Each row was made from one small tree. The marks that hang from a mark follow it in brackets, in the order of their numbers. Every link used is in the known rows. Write each row's tree.
Known rows
K897[K222[K320 K660] K578[K436]]: -.10 .17 .09 -.03 -.06 .00 .17 .09 -.03 -.07 -.19 -.29 -.07 -.32 -.05
 -.25 -.19 .01 .04 -.05 -.16 -.07 -.06 .07 -.14 -.03 .08 .00 .42 -.24
 -.08 .35 .17 .03 .05 .00 -.19 .02 .12 .09 -.26
K660[K749[K452 K802]]: -.01 .07 .14 .02 -.08 .00 .12 .13 .05 -.06 -.17 -.26 -.08 -.21 -.14 -.31
 -.14 .00 .21 -.02 -.03 -.08 -.12 .10 -.09 -.07 .04 -.06 .03 -.22 -.01
 .08 .11 .07 .03 -.09 -.08 .14 .16 .04 -.11
K222[K320 K660[K749[K802]]]: -.01 .11 .20 -.03 -.11 .01 .11 .02 -.04 -.07 -.12 -.36 -.16 -.24 -.13
 -.23 -.21 .00 .16 -.01 -.05 -.02 -.10 .09 -.11 -.07 .28 .01 .22 -.20
 -.05 .16 .15 .08 .01 -.06 -.07 .09 .20 .05 -.24
K897[K222[K660]]: .03 .15 .22 -.07 -.10 -.01 .14 .05 .01 -.05 -.17 -.19 -.09 -.17 .03 -.16
 -.07 -.01 .12 -.09 -.08 -.01 -.03 .07 -.12 -.08 .04 .03 .42 -.19 -.07
 .17 .09 .01 -.01 -.03 -.14 .06 .02 .06 -.11
K897[K578]: .03 .12 .01 -.02 -.14 .00 .16 .12 .04 -.03 -.18 -.13 -.05 -.09 -.14 -.15
 -.10 -.01 .14 -.10 -.12 -.02 -.03 .06 -.12 -.09 -.06 -.04 -.08 -.22
 -.08 .20 .11 -.01 .01 .03 -.14 .08 .12 .08 -.09
K897[K222 K578[K436]]: -.03 .12 -.04 -.04 .00 .00 .20 .12 .05 -.05 -.22 -.19 -.01 -.18 -.11
 -.23 -.13 -.01 .10 -.13 -.16 -.07 -.08 .05 -.13 -.06 .01 -.04 .20 -.23
 -.08 .26 .13 .02 .04 .05 -.19 .04 .03 .08 -.12
K452[K749]: .02 .12 .14 -.09 -.10 -.01 .11 .19 .05 -.04 -.14 -.15 -.09 -.07 .00 .05
 -.13 .03 .20 -.12 -.08 -.01 .02 .04 -.13 -.07 .09 -.02 .05 -.22 -.02
 .00 .09 .03 .00 -.13 -.13 .08 .14 .02 -.08
K222[K320[K749] K436]: -.09 .14 -.03 -.08 -.27 -.02 .08 -.01 .02 -.03 -.13 -.02 -.02 -.23 -.07
 -.09 -.12 .03 .19 -.22 -.14 -.09 .04 .06 -.11 -.06 -.04 -.01 .13 -.25
 .00 .11 .16 .09 .06 -.06 -.09 .09 .19 .04 -.19
K897[K222[K436 K660]]: -.04 .15 .23 -.07 -.09 .00 .10 -.04 .04 -.04 -.15 -.19 -.05 -.24 .05
 -.10 -.04 .00 .08 -.18 -.11 -.02 -.01 .07 -.11 -.07 -.02 .03 .51 -.21
 -.08 .16 .12 .04 .02 -.11 -.14 .06 .10 .06 -.04
K320[K749]: .02 .12 -.07 -.09 -.21 -.02 .13 .05 .02 -.03 -.11 .02 -.03 -.09 -.11
 -.12 -.09 -.01 .24 -.15 -.10 -.08 .02 .07 -.11 -.09 .03 -.03 -.03 -.21
 -.02 .09 .10 .05 .02 .01 -.12 .10 .08 .05 -.12
K578[K897]: .05 .13 -.11 .02 .00 -.02 .10 .12 .03 -.04 -.18 -.02 -.04 -.03 -.07 .09
 -.08 .00 .14 -.07 -.02 -.06 -.03 .06 -.06 -.09 -.03 -.04 .08 -.17 -.04
 .07 .11 .08 .00 -.01 -.15 .04 .08 .06 -.11
K578[K436 K897]: -.01 .13 -.23 .07 .13 -.03 .11 .14 .00 -.05 -.17 -.03 -.02 -.06 -.09 .12
 -.11 .00 .13 -.08 -.03 -.10 -.05 .04 -.06 -.06 .12 -.06 .07 -.17 -.03
 .11 .14 .11 .03 -.05 -.20 .03 .11 .07 -.16
K620[K802]: .08 .11 .04 -.06 -.10 -.01 .12 .13 .03 -.05 -.24 -.27 -.09 -.13 -.03
 -.14 -.12 -.05 .17 -.06 -.04 .02 -.05 .07 -.10 -.10 -.09 -.02 -.06 -.18
 -.05 .02 .08 .03 -.01 -.01 -.17 .07 .09 .06 -.11
K320[K222 K749[K452 K802]]: -.17 .08 -.02 -.06 -.17 -.05 .13 .15 .03 -.07 -.06 -.08 -.01 -.21 -.08
 -.46 -.12 -.05 .33 -.07 -.06 -.16 -.03 .10 -.04 -.05 .13 -.04 -.15 -.23
 -.04 .16 .08 .04 .09 -.06 -.13 .13 .09 .05 -.17
K897[K222[K436]]: .01 .13 .12 -.06 -.10 -.01 .10 .02 .09 -.03 -.20 -.10 .01 -.18 -.02 -.11
 -.05 -.01 .10 -.25 -.11 -.03 -.02 .05 -.12 -.09 -.12 -.01 .37 -.23 -.06
 .07 .11 .04 .01 -.04 -.13 .08 .05 .04 -.03
K320[K222[K436 K660]]: -.16 .12 .07 -.08 -.14 -.01 .11 -.03 .00 -.04 -.08 -.09 -.06 -.16 .04
 -.06 -.06 -.03 .19 -.14 -.08 -.06 .05 .06 -.07 -.07 .06 .03 .11 -.21
 -.08 .14 .11 .01 .03 -.14 -.13 .09 .14 .07 -.06
K222[K320]: .01 .15 .06 -.02 -.19 -.01 .11 .10 .01 -.04 -.20 -.13 -.08 -.13 -.11
 -.05 -.14 .02 .12 -.11 -.06 -.03 -.02 .06 -.12 -.09 .00 .00 .06 -.21
 -.04 .07 .14 .02 -.01 -.04 -.10 .07 .13 .04 -.24
K320[K222[K436 K660] K749[K452 K802]]: -.27 .09 .11 -.06 -.18 -.04 .09 .03 .00 -.07 .00 -.15 -.02 -.36 .00 -.43
 -.09 -.03 .29 -.08 -.08 -.15 .00 .10 -.03 -.02 .13 .00 .08 -.23 -.04
 .24 .12 .08 .11 -.18 -.12 .11 .19 .08 -.09
K749[K802]: .10 .10 .08 .02 -.08 -.01 .11 .12 .03 -.05 -.15 -.24 -.04 -.12 -.13 -.18
 -.09 -.04 .17 -.11 -.03 -.02 -.09 .08 -.09 -.10 .22 .00 -.08 -.20 -.07
 .05 .10 .03 .00 -.05 -.13 .10 .13 .05 -.10
K578[K897[K222[K320 K436 K660[K749]]]]: -.12 .14 .10 -.07 .00 .00 .09 -.06 .00 -.05 -.17 -.20 -.10 -.28 -.05
 -.02 -.17 .04 .07 -.08 -.09 -.08 -.04 .07 -.09 -.04 -.07 -.03 .77 -.19
 -.03 .18 .15 .16 .04 -.04 -.09 .03 .13 .05 -.19
K222[K320 K436 K660[K749[K452 K802]]]: -.15 .11 .28 .02 -.14 .01 .06 .00 -.01 -.07 -.12 -.39 -.12 -.41 -.07
 -.31 -.16 .04 .13 -.02 -.07 -.08 -.08 .10 -.08 -.02 .05 .00 .35 -.24
 -.01 .19 .18 .13 .05 -.21 -.06 .11 .32 .06 -.17

Which tree is each row?
-.24 .13 .04 -.10 -.22 -.04 .13 .09 -.02 -.06 -.07 .01 -.08 -.22 .04
 -.31 -.10 -.01 .29 -.01 -.09 -.16 .04 .09 -.05 -.03 .02 .01 .07 -.22
 -.03 .24 .08 .03 .07 -.08 -.13 .10 .10 .07 -.16 -> K320[K222[K660] K749[K452]]
-.17 .18 .04 -.08 -.10 -.03 .08 -.04 -.01 -.05 -.10 -.09 -.03 -.32 -.01
 -.10 -.12 .03 .14 -.13 -.10 -.13 .03 .07 -.07 -.03 -.02 -.01 .70 -.20
 -.04 .24 .16 .17 .09 -.06 -.13 .01 .11 .06 -.22 -> K578[K897[K222[K320[K749] K436 K660]]]
-.08 .13 .12 -.07 -.18 .00 .14 .04 .07 -.03 -.23 -.20 .00 -.30 -.12 -.22
 -.14 .02 .04 -.19 -.17 -.03 -.04 .06 -.14 -.06 -.17 -.03 .41 -.26 -.07
 .23 .14 .03 .04 .01 -.12 .05 .14 .06 -.16 -> K897[K222[K320 K436] K578]
-.07 .14 .20 -.08 -.10 .00 .15 -.01 .04 -.04 -.16 -.24 -.03 -.28 -.01
 -.21 -.06 -.01 .07 -.15 -.15 -.03 -.02 .06 -.13 -.06 -.07 .01 .43 -.23
 -.10 .30 .13 .02 .03 -.04 -.15 .05 .13 .09 -.01 -> K897[K222[K436 K660] K578]
-.09 .17 .00 .02 .09 -.03 .12 .10 -.04 -.07 -.19 -.21 -.07 -.26 -.02
 -.01 -.18 .03 .04 -.04 -.06 -.09 -.05 .06 -.09 -.04 .12 .00 .59 -.17
 -.05 .24 .16 .12 .05 -.06 -.20 -.02 .07 .07 -.30 -> K578[K436 K897[K222[K320 K660]]]
-.21 .15 .20 .00 -.23 -.03 .05 .04 -.02 -.07 -.05 -.29 -.04 -.46 -.03
 -.38 -.09 .03 .20 -.07 -.09 -.13 -.03 .10 -.07 -.02 .07 .02 .26 -.26
 -.01 .21 .18 .13 .10 -.21 -.10 .09 .31 .07 -.20 -> K222[K320[K749[K452 K802]] K436 K660]
-.06 .12 -.06 -.03 .16 -.01 .15 .02 -.01 -.07 -.17 -.17 -.10 -.17 -.06
 -.05 -.18 .00 .14 -.02 -.07 -.10 -.09 .06 -.09 -.04 .12 -.05 .54 -.17
 -.04 .24 .14 .15 .05 -.02 -.17 .03 .02 .06 -.15 -> K578[K436 K897[K222[K660[K749]]]]
-.12 .10 .02 -.12 -.15 -.03 .15 .03 -.02 -.07 .00 -.12 -.06 -.19 -.04
 -.34 -.12 -.07 .31 -.07 -.06 -.10 .00 .10 -.06 -.08 .34 .00 -.03 -.21
 -.08 .19 .09 .03 .08 -.05 -.14 .10 .09 .06 -.17 -> K320[K222[K660] K749[K802]]
.00 .15 .00 -.01 -.02 -.03 .12 .12 .03 -.05 -.23 -.13 -.04 -.16 -.09
 -.04 -.15 .03 .06 -.10 -.05 -.06 -.04 .07 -.09 -.09 -.07 -.03 .49 -.17
 -.05 .12 .11 .09 .02 .04 -.15 .01 .02 .04 -.27 -> K578[K897[K222[K320]]]
-.09 .11 .27 .01 -.14 .00 .10 .09 -.04 -.08 -.14 -.40 -.15 -.34 -.10
 -.34 -.19 .03 .15 .06 -.03 -.07 -.11 .11 -.09 -.04 .11 .00 .26 -.22
 -.01 .20 .16 .09 .03 -.13 -.08 .10 .25 .05 -.25 -> K222[K320 K660[K749[K452 K802]]]
-.23 .06 .18 -.04 -.08 .00 .11 .00 .01 -.06 -.07 -.27 -.08 -.31 -.03
 -.34 -.13 -.02 .24 -.02 -.07 -.11 -.06 .10 -.05 -.03 .12 -.01 .17 -.23
 -.04 .20 .11 .09 .06 -.20 -.08 .14 .21 .07 -.06 -> K320[K222[K436 K660[K749[K452 K802]]]]
-.09 .17 .18 -.02 -.19 .00 .06 -.02 -.02 -.04 -.14 -.20 -.09 -.26 .00
 -.01 -.10 .04 .07 -.13 -.09 -.02 .01 .06 -.11 -.06 .01 .06 .30 -.22
 -.04 .14 .17 .05 .01 -.16 -.10 .06 .25 .07 -.17 -> K222[K320 K436 K660]
-.04 .13 .14 -.08 -.16 .02 .11 -.02 -.04 -.05 -.15 -.24 -.18 -.19 -.10
 -.09 -.20 .03 .13 -.02 -.06 -.03 -.03 .07 -.13 -.06 .09 .01 .27 -.21
 -.02 .14 .14 .06 .00 -.05 -.09 .08 .18 .05 -.25 -> K222[K320 K660[K749]]
-.21 .11 -.06 -.10 -.24 -.05 .14 .13 .03 -.05 -.10 .07 -.03 -.16 -.06
 -.29 -.11 -.01 .31 -.08 -.10 -.16 .03 .08 -.05 -.04 -.08 -.04 -.06 -.24
 -.01 .18 .08 .03 .07 -.03 -.12 .11 .05 .05 -.17 -> K320[K222 K749[K452]]
-.13 .12 .08 -.10 -.02 .01 .20 .02 -.03 -.07 -.20 -.33 -.13 -.31 -.14
 -.27 -.26 .02 .07 -.04 -.18 -.08 -.08 .07 -.16 -.01 .08 -.04 .47 -.23
 -.06 .36 .17 .07 .05 .03 -.15 .04 .12 .07 -.27 -> K897[K222[K320 K660[K749]] K578[K436]]
-.07 .15 .00 -.01 -.02 -.03 .07 .05 .05 -.04 -.21 -.10 .01 -.23 -.06 .02
 -.11 .03 .04 -.18 -.08 -.08 -.02 .06 -.08 -.07 -.13 -.04 .57 -.21 -.05
 .11 .13 .13 .04 -.04 -.13 .02 .09 .05 -.19 -> K578[K897[K222[K320 K436]]]
-.13 .07 -.07 -.11 -.15 -.03 .11 .02 .04 -.04 -.03 -.04 .03 -.20 -.10
 -.32 -.09 -.06 .32 -.22 -.10 -.10 .00 .07 -.07 -.08 .21 -.05 -.10 -.24
 -.06 .10 .12 .07 .10 -.07 -.11 .13 .13 .05 -.09 -> K320[K222[K436] K749[K802]]
-.17 .10 .03 -.11 -.16 -.03 .11 -.04 -.01 -.06 .03 -.13 -.02 -.26 -.04
 -.29 -.09 -.06 .31 -.15 -.08 -.11 .02 .08 -.05 -.06 .29 .00 .04 -.22
 -.07 .19 .12 .06 .10 -.12 -.12 .11 .16 .07 -.09 -> K320[K222[K436 K660] K749[K802]]
-.05 .16 .09 -.02 .03 -.02 .10 .00 .03 -.04 -.14 -.14 -.03 -.21 .04 -.01
 -.04 .00 .08 -.13 -.05 -.07 -.02 .07 -.06 -.06 -.05 -.01 .62 -.18 -.07
 .16 .11 .11 .04 -.09 -.16 .02 .10 .07 -.04 -> K578[K897[K222[K436 K660]]]
-.17 .12 .10 .01 -.22 -.03 .05 .08 .03 -.06 -.11 -.22 .01 -.40 -.09 -.36
 -.12 .02 .22 -.14 -.09 -.14 -.04 .09 -.07 -.03 .00 -.02 .13 -.27 .01
 .14 .17 .13 .09 -.15 -.08 .11 .28 .05 -.20 -> K222[K320[K749[K452 K802]] K436]
-.02 .17 .26 -.07 -.17 -.01 .12 .05 -.01 -.06 -.19 -.24 -.11 -.25 -.02
 -.18 -.14 .02 .06 -.07 -.08 -.02 -.02 .08 -.13 -.07 .04 .05 .48 -.21
 -.07 .17 .12 .03 .00 -.01 -.13 .05 .07 .05 -.26 -> K897[K222[K320 K660]]
-.02 .09 -.01 .01 .24 -.02 .15 .06 -.01 -.08 -.12 -.29 -.08 -.23 -.10
 -.19 -.17 -.03 .15 .00 -.04 -.10 -.15 .09 -.07 -.04 .31 -.06 .50 -.17
 -.07 .24 .14 .16 .06 -.03 -.17 .04 .06 .06 -.16 -> K578[K436 K897[K222[K660[K749[K802]]]]]
-.12 .13 .20 -.13 -.17 .02 .15 -.06 .01 -.04 -.18 -.33 -.10 -.34 -.10
 -.22 -.19 .03 .07 -.12 -.19 -.05 -.04 .07 -.14 -.04 -.08 -.02 .61 -.25
 -.07 .33 .15 .07 .04 -.01 -.09 .06 .17 .07 -.15 -> K897[K222[K320 K436 K660[K749]] K578]
-.13 .17 .23 -.08 -.16 .01 .13 -.01 .01 -.04 -.17 -.29 -.05 -.35 -.02
 -.24 -.12 .02 .02 -.12 -.16 -.04 -.01 .07 -.14 -.05 -.09 .02 .56 -.25
 -.09 .30 .16 .05 .05 -.05 -.13 .03 .17 .08 -.17 -> K897[K222[K320 K436 K660] K578]
.00 .13 -.14 .02 .15 -.03 .15 .14 .04 -.05 -.20 -.07 .00 -.13 -.08 -.02
 -.12 .00 .11 -.11 -.06 -.10 -.07 .05 -.08 -.06 .07 -.06 .38 -.18 -.06
 .16 .12 .11 .04 .01 -.20 .02 -.01 .06 -.17 -> K578[K436 K897[K222]]
-.12 .17 .12 -.02 -.03 -.02 .07 .00 .01 -.05 -.17 -.21 -.05 -.29 .02 .00
 -.11 .04 .04 -.12 -.06 -.07 -.02 .06 -.08 -.06 -.06 .02 .71 -.20 -.06
 .17 .14 .13 .04 -.07 -.14 .00 .14 .06 -.20 -> K578[K897[K222[K320 K436 K660]]]
-.18 .10 -.15 -.16 -.22 -.03 .12 -.01 .04 -.02 -.07 .08 .01 -.11 -.05
 -.14 -.09 -.03 .30 -.24 -.14 -.12 .07 .05 -.08 -.07 .01 -.03 -.06 -.24
 -.04 .11 .10 .05 .07 -.05 -.11 .11 .08 .05 -.08 -> K320[K222[K436] K749]
-.11 .15 -.01 -.03 .12 -.01 .14 .03 -.05 -.07 -.20 -.22 -.11 -.24 -.08
 -.05 -.25 .03 .08 .00 -.07 -.11 -.08 .06 -.10 -.02 .11 -.05 .64 -.18
 -.03 .25 .17 .17 .05 -.01 -.16 .01 .08 .05 -.31 -> K578[K436 K897[K222[K320 K660[K749]]]]
-.10 .18 .01 -.09 -.11 -.04 .11 .06 -.03 -.07 -.12 -.07 -.07 -.25 -.03
 -.13 -.15 .02 .15 -.06 -.07 -.13 -.01 .09 -.08 -.05 .04 -.01 .61 -.18
 -.04 .23 .12 .13 .07 .01 -.14 .00 .04 .06 -.30 -> K578[K897[K222[K320[K749] K660]]]
-.13 .15 .02 -.14 -.26 -.02 .14 .00 .05 -.03 -.16 -.11 .01 -.32 -.14
 -.31 -.15 .02 .14 -.23 -.20 -.10 .00 .06 -.14 -.05 -.15 -.05 .37 -.28
 -.06 .28 .15 .07 .08 .06 -.12 .07 .11 .06 -.18 -> K897[K222[K320[K749] K436] K578]
-.12 .09 .34 -.02 -.03 .00 .12 -.01 .04 -.07 -.14 -.37 -.07 -.39 .00
 -.40 -.09 -.01 .14 -.06 -.08 -.08 -.11 .10 -.08 -.02 .00 -.01 .57 -.23
 -.04 .20 .13 .10 .05 -.16 -.09 .10 .17 .05 -.04 -> K897[K222[K436 K660[K749[K452 K802]]]]
-.09 .11 .20 -.04 -.13 .00 .12 .05 -.02 -.06 -.16 -.22 -.16 -.21 -.02
 -.18 -.12 .04 .16 .04 -.08 -.07 -.06 .09 -.09 -.03 -.05 .00 .23 -.21
 .00 .18 .11 .05 .00 -.10 -.09 .10 .18 .06 -.10 -> K222[K660[K749[K452]]]
-.19 .16 .13 -.15 -.25 -.01 .14 -.04 .00 -.05 -.12 -.19 -.03 -.39 -.05
 -.32 -.13 .02 .12 -.16 -.18 -.10 .02 .08 -.13 -.04 -.08 .00 .52 -.26
 -.06 .35 .16 .08 .09 -.01 -.13 .04 .16 .08 -.19 -> K897[K222[K320[K749] K436 K660] K578]
-.10 .13 .15 -.07 -.18 .02 .08 -.08 -.03 -.04 -.14 -.22 -.14 -.26 -.06
 -.03 -.16 .04 .11 -.10 -.11 -.04 -.01 .06 -.12 -.05 .03 .02 .34 -.22
 -.02 .15 .17 .09 .02 -.13 -.06 .09 .24 .05 -.17 -> K222[K320 K436 K660[K749]]
-.20 .12 -.02 -.16 -.20 -.02 .11 -.06 -.01 -.04 -.01 .03 -.05 -.20 .02
 -.16 -.08 -.02 .28 -.17 -.13 -.11 .08 .06 -.07 -.05 .09 .01 .10 -.23
 -.04 .19 .11 .05 .08 -.10 -.12 .09 .13 .07 -.08 -> K320[K222[K436 K660] K749]
-.16 .13 -.04 -.15 -.19 -.03 .16 .02 -.03 -.05 -.03 .03 -.08 -.12 -.02
 -.20 -.12 -.03 .28 -.09 -.10 -.11 .07 .07 -.07 -.07 .15 .01 .01 -.20
 -.05 .19 .09 .02 .05 -.03 -.13 .08 .05 .06 -.16 -> K320[K222[K660] K749]
-.07 .11 .22 -.02 -.12 .02 .07 -.06 -.03 -.06 -.09 -.35 -.11 -.31 -.10
 -.19 -.17 .00 .13 -.08 -.08 -.03 -.07 .08 -.11 -.06 .19 .00 .29 -.22
 -.04 .15 .17 .11 .04 -.14 -.06 .10 .28 .05 -.16 -> K222[K320 K436 K660[K749[K802]]]
-.24 .17 .16 -.04 -.29 -.02 .05 .02 -.03 -.05 -.09 -.13 -.06 -.39 .02
 -.22 -.09 .06 .17 -.09 -.11 -.13 .03 .09 -.08 -.01 -.08 .03 .34 -.26
 .02 .24 .17 .12 .07 -.17 -.09 .08 .28 .07 -.20 -> K222[K320[K749[K452]] K436 K660]
-.03 .12 -.01 -.02 .05 -.02 .09 .04 .08 -.03 -.20 -.04 .02 -.14 -.03 .03
 -.05 .00 .09 -.18 -.06 -.08 -.02 .06 -.07 -.08 -.12 -.04 .46 -.19 -.06
 .10 .10 .11 .04 -.02 -.14 .03 .05 .05 -.04 -> K578[K897[K222[K436]]]
-.04 .11 .09 -.07 -.11 .00 .15 .03 .09 -.03 -.21 -.13 .02 -.22 -.09 -.20
 -.07 -.01 .09 -.21 -.17 -.04 -.03 .06 -.13 -.07 -.15 -.04 .30 -.25 -.09
 .23 .12 .02 .04 .02 -.14 .06 .09 .07 -.01 -> K897[K222[K436] K578]
-.05 .15 .15 -.06 -.15 -.01 .09 .01 .06 -.03 -.23 -.17 -.01 -.26 -.06
 -.12 -.12 .02 .06 -.22 -.13 -.03 -.02 .05 -.13 -.08 -.11 .01 .46 -.24
 -.05 .09 .13 .06 .02 -.04 -.11 .07 .10 .03 -.17 -> K897[K222[K320 K436]]
.00 .12 .02 -.05 -.24 -.02 .10 .09 .00 -.06 -.09 -.18 -.04 -.22 -.17
 -.29 -.15 -.02 .22 -.12 -.07 -.08 -.04 .09 -.10 -.09 .21 -.02 -.03 -.23
 -.03 .10 .15 .08 .06 -.04 -.11 .10 .16 .03 -.27 -> K222[K320[K749[K802]]]
-.11 .13 .08 .00 -.24 -.04 .08 .15 .01 -.07 -.11 -.21 -.03 -.32 -.13
 -.40 -.15 .02 .22 -.06 -.06 -.15 -.05 .10 -.08 -.03 .09 -.03 .06 -.25
 .00 .14 .14 .09 .07 -.07 -.10 .11 .21 .04 -.27 -> K222[K320[K749[K452 K802]]]
-.07 .11 .05 -.08 .03 .02 .23 .03 -.01 -.06 -.18 -.25 -.10 -.23 -.09
 -.25 -.19 -.01 .11 -.03 -.17 -.07 -.09 .07 -.14 -.03 .10 -.05 .39 -.23
 -.08 .34 .14 .05 .04 .03 -.17 .06 .06 .08 -.11 -> K897[K222[K660[K749]] K578[K436]]
-.11 .09 .24 .01 -.07 .00 .08 .00 .01 -.07 -.10 -.34 -.09 -.34 -.04 -.28
 -.08 .01 .18 -.04 -.07 -.08 -.08 .10 -.07 -.03 .07 -.01 .27 -.23 -.02
 .19 .15 .10 .04 -.21 -.08 .12 .28 .07 -.03 -> K222[K436 K660[K749[K452 K802]]]
-.19 .17 .14 -.03 -.29 -.03 .09 .09 -.05 -.07 -.11 -.14 -.11 -.34 -.01
 -.27 -.12 .06 .19 .00 -.09 -.14 .01 .09 -.09 -.02 -.04 .04 .26 -.24 .02
 .22 .15 .07 .05 -.11 -.11 .07 .21 .06 -.28 -> K222[K320[K749[K452]] K660]
